Each row was made from one small tree. The marks that hang from a mark follow it in brackets, in the order of their numbers. Every link used is in the known rows. Write each row's tree.
Known rows:
j_515[j_100 j_165 j_246]: [ 13   1   9 -12  -2 -18   0   5  14 -22  -5 -10   1  -4 -18 -12   4  -4
  14   2   4   9  -3   4  13]
j_246[j_515[j_100[j_802] j_706]]: [ 11  -9  14 -16  15   7   5  19  21  -3   6  -9   1  11 -10  14  -3 -11
  25   7 -12  11  -1   7  -3]
j_802[j_100[j_652] j_246]: [-10  -3   4   0  18   6  15  -4 -10  25 -17 -15   0  -1   0  -8  -2  -7
  -5  10   3  17  -3  14   4]
j_246[j_515[j_100 j_706]]: [ 13  -6   9 -14  16  -2  -2   3  11  -3  12  -8   6   3  -8  10  -4 -12
  25  -2  -6  12   0   2   0]
j_652[j_100[j_802[j_165]]]: [ -3  -4   4  -4   1   1   8   7  16   1 -11  -6   2  13   5  16  -5  13
 -13  16  -5  11 -10  11   9]
j_802[j_165[j_515[j_246]]]: [ 12   3  11 -21  -7 -20   8  -9  15 -18   3 -21  13   4 -16  10   5  11
   6  -2  -1   9 -12  -1   9]
j_802[j_165 j_246[j_515]]: [ -2  -1  10 -22   6  -8  11 -10  23   5  10 -26  11   3  -4   8  -3  12
 -16  16  10  22 -14  -6   8]
j_652[j_100[j_515[j_165[j_802[j_246]]]]]: [ -2  -2   9 -21  -3  -2   4 -10   6  -6   8 -38 -10  -8  -5  -6  -1  18
 -15  39  13  20  -6   8  14]
j_652[j_100[j_515[j_246 j_706]]]: [  0  -9  20 -20   4  -2   4   8  -4 -19   8 -21  -6   6  -1  11  -8  12
   9  17  -1   7  -9  19   1]
j_165[j_802]: [  2   1   0  -5 -12  -1  -2 -10   0   2   8 -12   1 -10  -4  -2   4  -2
  -2   2  -1   1  -2   0   6]
j_652[j_100[j_802[j_165[j_515]]]]: [  7  -2   6 -12   1  -3  11   1  16  -2 -10 -12   7  16  -4  22   0  11
   0  13 -10  11  -8   9   7]
j_652[j_100[j_515[j_165[j_802]]]]: [  1  -3   5 -16  -9  -5  -4  -6   2 -14   5 -24 -17  -6  -2  -1   1  16
 -11  27   5  12  -4   9  14]
j_652[j_100[j_802[j_246[j_515[j_706]]]]]: [ -8 -15  23 -24  17   8  18  11  21   6   2 -20   9  16  -2  21  -9   7
   5  29 -11  17  -7  16   0]
j_246[j_515[j_100[j_652] j_165 j_706]]: [ 12  -5  11 -12  26  -2   0   4   9  -7  -1   1   2  11 -14   7  -9 -17
  27   6  -3  21  -4   4  14]
j_652[j_100[j_515]]: [ -2  -5   3  -2   1   4  -2   2  -8  -4   1  -9 -13   2   9   1 -10  13
  -7  16   4   6  -2  11  -2]
j_165[j_515 j_802[j_246]]: [  8   5   6 -20  -5   0   8 -20   4   5  11 -32  11 -10 -16  -1   7   0
   8  11   1  10  -3  -4   2]
j_100[j_652 j_802[j_165 j_246]]: [ -4   2   4  -5  14  16  20   7  14  13  -9 -12   3  14  -3   3  -8   0
 -13  24   8  20 -16   3   8]
j_100[j_515[j_165] j_652]: [  2   0   0  -6  11   8   0   6  -4 -12  -4  -3 -22   6  -1  -7  -7   4
  -2  18  11  11  -5   3   9]
j_652[j_100[j_515 j_802]]: [ -3  -9   8  -6   0  13   6  17   3  -4  -5 -10 -19   8   5   5  -8  14
  -7  26  -3   5  -3  17  -4]
j_165[j_515 j_802]: [ 11   3   1 -12 -12  -5   0 -16   0  -3   8 -17   5  -7 -14   4   8  -2
  12  -1  -7   2   1  -2   3]
j_246[j_515]: [ -1  -6   7 -11   1  -7   2  -2  10   0   4  -3   2   3  -2   5  -3   4
  -1   1  -5   6  -1  -1   0]
j_515[j_165]: [  2   0   3  -8   1  -8  -1   1  10 -11  -2  -2  -5   1  -5   0   6   4
  -1   8   3   4   0  -2  11]
j_515[j_100[j_652] j_165 j_246 j_706]: [ 14  -1  13 -10  16  -7   3   7   3 -18  -7  -3   5   9 -18  -3  -5 -16
  30   4   1  14  -7  11  17]
j_165[j_515[j_100 j_706] j_802[j_246]]: [ 22   6   8 -23  10   1   6 -16   5   2  19 -37  15 -11 -23   5   7 -18
  33   8   0  15   1   0   3]
j_100[j_802]: [-2 -4  4 -3 -1 10  6 16 11  0 -6 -1 -6  7 -1  3  1  1  0 10 -6 -1  0  5
 -3]
j_652[j_100]: [ -4  -5   1   4   1  -3   0  -4  -4   3 -11   2   5   4   5   6  -7   6
  -3   4  -4   4  -1  11   3]

Which tree is each row?
[  1  -6  11 -18  14   0  -1   6   4 -18   6 -16 -14   7   2  13  -3  11
   6  25   2  11  -2  12   9]	j_652[j_100[j_515[j_165 j_706]]]
[  3   2  12 -28   5  -4   6  -8  14  -7  16 -33   7  -6 -14   4  10  -2
   6  25   6  15  -5  -1  16]	j_515[j_165[j_802[j_246]] j_706]
[ 10  -3   1   4  14   1   0  -2  -2   8  -8   8   3   5  -8  -7 -16 -15
  14  -5  -2  15  -4   3   3]	j_246[j_515[j_100[j_652]]]
[  9  -1  -2  11  13  17   6  15   0   9 -17   9  -6  10  -7  -7 -10 -19
  16   4  -4   8  -2  10  -1]	j_515[j_100[j_652 j_802]]
[ 13  -2  13 -13   7  -8   2   7   5 -13   6 -13   9  -1 -14   2   0 -13
  28  -3  -2   6  -4   9   2]	j_515[j_100 j_246 j_706]
[  4  -2  14 -23  -6 -11   2   9  11 -29   7 -21 -16  -1 -10  -9   3  17
  -3  18  11   7  -7   3   9]	j_100[j_515[j_165 j_246]]
[  9  -9  11  -8  24  13   8  19  10   4  -5   2  -1  17 -10  10 -13 -19
  29   7 -12  15  -5  12   0]	j_246[j_515[j_100[j_652 j_802] j_706]]
[ -8 -13  19 -23   6  -4  16   9  31  -3 -11 -18   2  12  -6   8  -5  17
 -10  34  -5  22  -6  11  11]	j_652[j_100[j_802[j_246[j_515[j_165]]]]]
[ -3 -10  17 -18  15   3  11  12 -13  -3  -1 -22 -16   4  -2   2  -3  -1
  13  11  -2  13  -8  25   1]	j_802[j_100[j_515[j_246 j_706] j_652]]
[ -5  -7  14 -20   8  11  13  16  17  -8  -4 -27 -17   7  -3  -1  -2  18
 -12  45   9  17  -5  12   6]	j_652[j_100[j_515[j_165] j_802[j_246]]]
[ 10  -2   4   2  23  20   6  20   0   5  -9   5  -2  15  -7   6  -9 -25
  29   6  -7   9  -3  12   0]	j_515[j_100[j_652 j_802] j_706]
[ 11  -3  11  -6  -4  -2   8  19  14  -9  -6  -9   0   2 -15  -9  -1  -6
  13   4  -4   3  -5  12   0]	j_515[j_100[j_802] j_246]
[ 21   1  12 -12  15  -1   6   0  -6 -11  -5  -6  13   9 -24   6  -6 -22
  45  -8  -8  10  -7  10   3]	j_165[j_515[j_100[j_652] j_246 j_706]]
[ -3  -7  13 -18   5  -9   9  10  -4 -11 -14 -22 -23   0  -6 -12   1   7
  -2  16   4  16  -7  20  12]	j_802[j_100[j_515[j_165 j_246] j_652]]
[ 11  -2  18 -26   3 -10   8   0   6 -20   8 -16  12   6 -18  16   5  -2
  30  -4 -10   2  -4   5   0]	j_165[j_515[j_246 j_706]]
[ -2  -5  14 -25   7 -10   8  -4  24  -6   4 -20   4   2 -10  -1   1  12
  -7  21   5  18  -4  -5  12]	j_802[j_246[j_515[j_165]]]
[  3  -5  10 -19  11  20   7  25   8  -9  13 -17 -21  10   1  12   0   4
  10  24  -2   2  -2   8  -7]	j_100[j_515[j_706] j_802]
[ -3  -2   7  -7  13  29  16  18   1   7  -4 -16 -17   9  -3  -8 -11   3
  -7  33  11  14  -8   8  -6]	j_100[j_515 j_652 j_802[j_246]]
[ 10  -3  10  -5   5  -1  10  21  13 -15 -21   0  -5  11 -19 -11  -6 -10
  15  11  -1  13  -8  12  14]	j_515[j_100[j_652 j_802] j_165 j_246]
[  4  -7  14 -32   1 -14   0  -7  21 -15  17 -21   1   1 -13  14   7   1
  10  14  -8  13  -5   0  16]	j_246[j_515[j_165[j_802] j_706]]
[  0  -3  10  -6   0   5   5   8 -11 -11  -3  -8 -13   5  -5 -10 -13   6
   1  11   7   7 -11  10   1]	j_100[j_515[j_246] j_652]
[ -5  -5   1  -1  14   8   5   5 -17  11 -10 -13 -24  -1   7  -7  -3  -1
  -3  10   2  11  -1  16  -2]	j_802[j_100[j_515 j_652]]
[  8  -4  12 -11  30  10   9  -2   2  12   2 -11  12   7 -12   4 -15 -19
  23  10   2  23  -6   5   1]	j_802[j_246[j_515[j_100[j_652] j_706]]]
[ 16  -2  14 -20   9 -15   2   8  16 -26   4 -14   5   2 -19   1   4  -9
  27   4   1  10  -4   6  14]	j_515[j_100 j_165 j_246 j_706]
[  8   0   8  -4  28  24  15  17   4  12  -7  -9   4  11 -12   2 -11 -22
  23  17   1  17  -5  11  -1]	j_515[j_100[j_652 j_802[j_246]] j_706]
[ 12   1  10 -24  12   3  12   8  21  -9   9 -18   5  16 -10  30   8   0
  17  10 -10   9  -7   1   5]	j_100[j_802[j_165[j_515[j_706]]]]
[ 11   0  12 -22 -20 -16   6 -13   5 -14   7 -25   9  -7 -22  -1   7   4
  14  -2  -8   3  -5   3   5]	j_165[j_515[j_246] j_802]
[ 11   3  12 -28   5   1   9 -15   5   0  19 -36  14  -6 -19  13   8  -6
  22  13  -2  11  -2   0   3]	j_165[j_515[j_706] j_802[j_246]]
[ 15  -5  11 -21  18 -11  -3   3  21 -15   9 -10   2   4 -13   9   2  -9
  25   6  -4  16   0   0  11]	j_246[j_515[j_100 j_165 j_706]]
[ 14   1  16 -30   3 -16  10  -4  15 -20  12 -25  16   9 -17  23   7   4
  18   1  -4  10 -13   1  10]	j_802[j_165[j_515[j_246 j_706]]]
[  9  -4   9   3   4   7  10  18   4  -2 -19   2  -1  10 -15 -11 -11 -13
  18   4  -4   8  -8  15   2]	j_515[j_100[j_652 j_802] j_246]
